Each row comes from the steps of one path. Every step used is in the known rows, and no mark comes twice. Write the path behind each row, first mark first.
Known rows
c-b-m-u: [ 22 -22  37 -22  33 -11 -33 -54 -11  19 -18 -26  15 -23  38 -24 -25  11
 -21  27 -24 -18]
s-v-b-m: [-12 -41  27  -7  -7  -3 -18  -8   0  -9  17  -5 -16  19  32   9 -25  -8
  -8  37 -24 -20]
b-c: [-11   1   4 -20 -17   3   2   1 -20  10  -4   4 -21  -7   0  -8   7 -12
  -4   5 -23  18]
z-c-b-v-s: [ 14 -38  14  -5  31 -35  10   6  15  75 -27 -15  53 -40  17 -65 -27  -1
  -5 -10   7  -6]
y-m: [ 15  -8   4  -1   2  17   3 -11   5 -12  16   0 -11  -3  25   5   1 -18
   5  -7 -23  13]
m-z-c-b-v-s: [ 19 -34  22 -11  49 -47  14   4   8  71 -21 -26  45 -45  37 -80 -36  10
 -20 -17  17  -6]
v-z-c: [ -3 -30  -8  -1  29 -19  30  14  28  43  -8 -15   3 -22  12 -26  -8  -3
  -7  -6  11  18]
c-b-m-z: [ 12 -15  33 -23  27 -38  -6 -41 -10   4  -4 -30   5 -28  41 -36 -35  24
 -29  -1   3  -2]
v-s-c-b-m: [-12 -14  26  -8  28 -20 -17 -44  15  52 -23 -12  36 -38  32 -62 -32 -20
 -17   9 -25   5]
s-c-b: [  3   1  11   9  33 -15  -9 -33  33  34  -1   7  27 -14   1 -23 -20 -24
  -2  -4 -21  -4]
v-z-c-b-m-u: [ 19 -44  30 -24  54 -27  -8 -46   9  51 -25 -36  17 -40  47 -44 -34   9
 -25  24 -16  -4]
m-b: [ 14  -2  16  -4  22 -12  -2 -37   4  15 -12   7   1  15  10  21  -3 -15
 -16   9 -23 -12]
s-v-y-m-b-c: [ 22 -28  25 -31   4   9   6 -31 -31  32 -12  36 -19  19  21  19 -20 -26
  -2  32 -75  17]
s-v-z-c-b-m: [ 24 -58  17  -4  22 -31  11 -19  32  40 -10 -12  17 -22  27 -31 -58  16
 -12  31 -17   6]
z-c-b-m: [  8 -40  24  -8  15 -16  -9 -30  19  43 -16 -28  11 -31  11 -35 -32  -7
 -17  -5 -13  10]
s-v-y-c-b-m: [  5 -25  43  -8  15 -17 -12 -21 -13  54 -22  11  19 -12  13 -13 -45  15
  -6  24 -38  11]
s-v-b-c: [-14 -25  11 -12 -17  -4  -5   8 -18   1  15  21 -30  25  16  17  -5 -25
  -1  32 -36  -7]
c-b-v-s: [ 10 -20  13  -6  18 -42   7  -1  -3  49 -27  -6  59 -32  20 -49 -24  15
   0   4   5 -18]
y-v-z: [ 17 -22 -12 -12  -3 -16   6  -8  18 -12   3 -22  11  12  18   5   0  23
  12  26   7   4]
b-v-s: [ -3 -16   9 -10  13 -18   7  24  -6  38 -13 -11  36 -22  22 -50 -13   9
  -1   3   8 -10]
z-c-b: [ 21 -25   5   7  23 -21   3 -20  25  47 -18  -8  18 -21  -8 -18 -21 -10
  -8 -17   0   6]
s-v: [ 29 -16   3  12  -6   7   0  13  14 -10  17  27  -5  20   4  10 -29   9
   8  35 -15 -10]

Which path is each row?
[ -1 -45   5  -8  34 -20  34  34  39  52  10 -31  12 -25  12 -46 -20   9
   1  -6  10   5]	b-v-z-c
[ -4 -23  16  -2  46 -45  26  -5  42  46  11 -15  48 -25  22 -44 -31  14
   7  10  -8 -13]	s-c-b-v-z
[ 17 -15  -9 -10 -10   0 -20 -10  -5   7 -20 -12  22   3  18 -20   3  -2
   4  18   6   5]	y-v-s
[ 12 -36  25 -22  20  -9  12 -15 -16  39  -5  -3  39 -16  16 -14 -22   7
  20  -5 -28   0]	c-b-v-y-m
[ -7   1  24  -4  27 -27   1 -20 -22  71 -40  15  30 -17  -7  -2 -11   5
   1 -10 -16  16]	v-y-c-b
[ 22 -43  23  -2  26 -23   7   7  38  53   6 -24  28 -24  -3 -40 -31   3
   1 -14  -1 -13]	z-c-b-v
[ -2 -28   9   9  -1  -6  -8   4   2 -10  19  18 -10  36  19  31 -12 -15
   2  32 -14 -27]	s-v-b
[-12  -9  47 -21  40 -11   0   5 -14  84 -14   0  11   0   5 -10  -6  -4
  -2  -9 -31   5]	m-b-v-y-c
[ 33 -43  -4  -1  21 -34   9 -26  40  36 -16 -25  28 -10   7 -14 -21   8
   3   6   4   8]	y-v-z-c-b
[ -9 -15  31  -7  24  -8 -19 -45  28  30   0 -18  18 -24  18 -41 -30 -17
 -13   6 -31   0]	s-c-b-m
[ 26 -22  15  -3  42 -36   8 -23  17  40  -9 -19  10 -28  16 -34 -28   0
 -23 -24  11   4]	m-z-c-b
[  1  -3  21 -28   2  -7  -1 -29 -16  24 -15  10 -22   9   7  10   2 -25
 -18  10 -42   8]	m-b-c
[-13 -28  29 -17  38 -20   4  -9   0  72 -10  -3  56 -18  -8 -44 -28   3
  14  -2 -21 -12]	s-c-b-v-y
[ -3 -31  22 -22  21 -31  11  -6 -25  56 -23  -5  57 -17 -10 -25 -27  29
  14   4  -6 -15]	c-b-v-y
[-21   6   1   7  30   4  -6  -6  19  46  -8   8  22 -20  21 -56  -4 -39
  -8  -3 -13   6]	v-s-c
[ 39 -30  19  -2  42 -22  10 -31  21  30   2 -16   3 -30  36 -29 -29 -13
 -18 -30  -6  14]	y-m-z-c-b
[ 12 -17  40 -16  51   2 -40 -59  15  35  -4 -24  13 -27  41 -46 -29 -16
 -21  22 -40 -17]	s-c-b-m-u
[ -2  -6  23   1  15   7  -1  22 -16  53 -10  33   2   9   0   2 -17   4
   8  14 -26  17]	s-v-y-c
[ -1 -19   9 -18   8  13  10 -13 -31  19 -10  11   9  -5  14   3  -2  -8
  12  -6 -25  20]	v-y-m
[-36 -11  10 -23 -13  -8  -3  -5 -29   8   0   1 -28   7  14  11  18 -31
  -6   4 -22   1]	v-b-c
